What can hang from each mark
Z_950: Z_139 Z_826
Z_814: Z_835
Z_835: Z_139 Z_814
Z_276: Z_243
Z_139: Z_835 Z_950
Z_826: Z_174 Z_950
Z_174: Z_72 Z_826
Z_72: Z_174
Z_662: Z_835
Z_547: Z_835
Z_243: Z_174

Every row comes from one small tree of marks. The marks that hang from a mark follow it in brackets, in the order of their numbers. Every link used is in the known rows. Which tree was each row made from?
Known rows
Z_662[Z_835[Z_139 Z_814]]: -.17; .14; -.06; .08; -.10; -.04; .51; -.03; -.05; -.24; .02; -.19; -.17; .09; -.02; .31; .11; .13; .05; -.10
Z_835[Z_814]: -.11; .06; .11; -.03; .14; -.07; .29; -.15; -.23; -.26; .09; -.19; -.15; .17; .16; .00; .01; .25; .08; -.04
Z_243[Z_174]: -.13; .05; .41; .00; .27; -.02; .01; -.10; .02; -.34; .13; -.20; -.32; .22; .06; .15; -.28; .49; .14; -.05
Z_243[Z_174[Z_826[Z_950[Z_139]]]]: .00; -.04; .22; .19; .35; .01; -.24; .11; .23; -.41; .21; -.26; -.38; .14; .06; .43; .08; .42; .12; -.01
Z_139[Z_835[Z_814] Z_950[Z_826[Z_174[Z_72]]]]: -.15; .03; -.17; -.12; .24; -.13; .19; -.11; -.14; -.26; .07; -.24; -.05; .07; .00; .13; .00; .03; .13; -.03
Z_814[Z_835]: -.18; .11; .07; -.01; .09; -.06; .37; .06; .04; -.24; .22; -.16; -.31; .14; -.24; .15; .00; .31; .09; -.08
Z_547[Z_835[Z_139[Z_950[Z_826]] Z_814]]: .05; .09; -.23; .19; .08; -.02; .77; .06; -.07; -.27; .03; -.17; -.20; .03; .04; .31; .25; .01; -.02; -.18
Z_276[Z_243[Z_174]]: -.15; .18; .74; .13; .30; -.06; .01; -.15; .11; -.40; .14; -.26; -.41; .25; .30; .21; -.45; .44; .14; -.10
Z_139[Z_835]: -.24; .05; .00; .02; .10; .05; .25; -.19; .06; -.30; .17; -.24; -.27; .10; .17; -.10; .09; .41; .06; -.05
Z_814[Z_835[Z_139]]: -.15; .14; .00; .08; .01; .00; .51; .12; .16; -.24; .17; -.13; -.35; .10; -.25; .30; .03; .28; .08; -.14
Z_276[Z_243[Z_174[Z_72 Z_826]]]: -.06; .17; .73; .04; .36; -.14; -.25; -.04; .40; -.47; .04; -.36; -.42; .25; .35; .27; -.74; .49; .27; -.04
Z_243[Z_174[Z_72 Z_826[Z_950[Z_139]]]]: -.01; .00; .23; .05; .37; -.02; -.36; .11; .38; -.41; .15; -.34; -.36; .16; -.03; .40; -.27; .44; .20; -.02
Z_72[Z_174[Z_826[Z_950]]]: .04; -.02; .15; .03; .29; -.14; -.20; .15; .17; -.40; .29; -.32; -.37; .12; .24; .45; .07; .41; .16; .06
Z_174[Z_72 Z_826[Z_950[Z_139[Z_835]]]]: -.08; -.01; -.14; .08; .24; .06; -.16; .08; .46; -.38; .21; -.38; -.32; .05; .03; .23; .08; .36; .14; -.01
Z_174[Z_72 Z_826[Z_950[Z_139]]]: .00; .01; .01; .07; .31; .05; -.18; .16; .44; -.38; .21; -.35; -.33; .10; -.04; .36; .03; .37; .16; -.01
Z_826[Z_174[Z_72] Z_950[Z_139[Z_835[Z_814]]]]: -.25; -.01; -.15; -.03; .23; -.03; .00; -.10; -.02; -.28; .21; -.35; -.15; .09; -.05; .22; .01; .10; .11; -.05
Z_276[Z_243[Z_174[Z_72]]]: -.15; .21; .75; .01; .32; -.08; -.10; -.14; .24; -.40; .09; -.33; -.39; .26; .20; .17; -.76; .46; .22; -.09
Z_276[Z_243[Z_174[Z_72 Z_826[Z_950[Z_139[Z_835]]]]]]: -.12; .11; .41; .20; .32; -.03; -.31; -.02; .45; -.46; .17; -.42; -.43; .14; .28; .31; -.37; .38; .17; -.06
Z_139[Z_950]: -.06; .10; .05; .05; .25; .06; .28; .03; .07; -.29; .27; -.15; -.24; .13; -.09; .16; .14; .38; .06; -.09
Z_950[Z_139[Z_835] Z_826[Z_174]]: -.22; -.05; -.09; .10; .23; .12; .04; -.17; -.02; -.30; .22; -.25; -.26; .06; .05; .26; .39; .09; .06; -.03

Which tree is each row?
-.24; -.04; -.17; .10; .21; .00; .11; -.11; -.17; -.28; .28; -.27; -.17; .08; .05; .25; .35; .08; .03; -.05 -> Z_826[Z_174 Z_950[Z_139[Z_835[Z_814]]]]
-.13; .03; .27; -.15; .36; -.06; .01; -.06; .08; -.31; .06; -.25; -.23; .18; -.03; .31; -.24; .22; .21; .00 -> Z_950[Z_826[Z_174[Z_72]]]
-.11; .04; -.14; .09; .20; .07; .27; -.04; .05; -.28; .21; -.18; -.22; .02; -.01; .11; .39; .23; .03; -.06 -> Z_139[Z_835 Z_950[Z_826]]
.00; .09; -.05; -.04; .22; -.07; .32; .04; -.03; -.25; .02; -.18; -.11; .10; -.10; .43; -.05; .00; .14; -.10 -> Z_835[Z_139[Z_950[Z_826[Z_174[Z_72]]]] Z_814]
-.09; .14; -.06; -.03; .18; -.08; .38; .23; .22; -.24; .14; -.15; -.27; .08; -.47; .54; -.10; .08; .16; -.13 -> Z_814[Z_835[Z_139[Z_950[Z_826[Z_174[Z_72]]]]]]
-.14; .00; -.19; -.01; .22; -.10; .28; -.12; -.26; -.26; .12; -.18; -.07; .06; .08; .15; .28; .01; .06; -.03 -> Z_139[Z_835[Z_814] Z_950[Z_826[Z_174]]]
-.06; .13; -.18; .13; -.02; -.03; .53; .09; -.06; -.22; .05; -.14; -.13; .02; -.17; .47; .35; -.02; .02; -.11 -> Z_662[Z_835[Z_139[Z_950[Z_826]] Z_814]]
-.17; -.02; .06; .12; .33; .07; .03; .03; .03; -.31; .35; -.24; -.29; .13; -.11; .45; .29; .20; .05; -.05 -> Z_826[Z_174 Z_950[Z_139]]
-.21; .01; -.23; .11; .04; .11; .22; -.24; -.14; -.27; .22; -.25; -.19; .06; .15; -.05; .34; .19; .01; -.08 -> Z_950[Z_139[Z_835[Z_814]]]
-.01; .12; -.10; .11; .09; .01; .51; .03; -.08; -.25; .13; -.13; -.16; .09; .00; .24; .17; .17; .03; -.14 -> Z_835[Z_139[Z_950] Z_814]
-.10; .06; .32; .30; .25; -.09; -.15; -.08; .11; -.43; .16; -.35; -.35; .13; .43; .29; -.05; .24; .09; -.05 -> Z_276[Z_243[Z_174[Z_826[Z_950[Z_139[Z_835[Z_814]]]]]]]
.00; .06; -.06; .07; .21; -.06; .41; .04; -.16; -.25; .07; -.11; -.13; .09; -.02; .45; .22; -.01; .07; -.10 -> Z_835[Z_139[Z_950[Z_826[Z_174]]] Z_814]
-.05; .13; -.12; .14; .09; .02; .54; .24; .15; -.22; .20; -.09; -.31; .04; -.40; .47; .28; .13; .05; -.15 -> Z_814[Z_835[Z_139[Z_950[Z_826]]]]
-.21; -.03; -.16; -.05; .20; .01; .01; -.22; -.10; -.27; .10; -.31; -.14; .07; .04; .18; .08; -.02; .13; -.03 -> Z_950[Z_139[Z_835[Z_814]] Z_826[Z_174[Z_72]]]
-.14; -.04; -.22; .14; .09; .12; .18; -.21; -.18; -.25; .16; -.24; -.19; .02; .12; .08; .52; .04; .01; -.05 -> Z_950[Z_139[Z_835[Z_814]] Z_826]
-.22; -.02; -.07; -.02; .25; .10; -.05; -.16; .12; -.31; .16; -.32; -.25; .07; -.03; .24; .08; .11; .14; -.04 -> Z_950[Z_139[Z_835] Z_826[Z_174[Z_72]]]
-.01; .04; .14; -.02; .33; -.07; -.11; .17; .42; -.38; .12; -.33; -.31; .13; .03; .29; -.18; .44; .20; .02 -> Z_174[Z_72 Z_826[Z_950]]
-.25; -.04; -.10; .13; .25; .08; .06; -.06; .03; -.31; .34; -.28; -.26; .07; -.02; .31; .35; .19; .03; -.06 -> Z_826[Z_174 Z_950[Z_139[Z_835]]]
-.11; .10; .34; .17; .27; -.11; -.25; -.08; .25; -.43; .10; -.41; -.33; .13; .35; .26; -.35; .26; .17; -.05 -> Z_276[Z_243[Z_174[Z_72 Z_826[Z_950[Z_139[Z_835[Z_814]]]]]]]
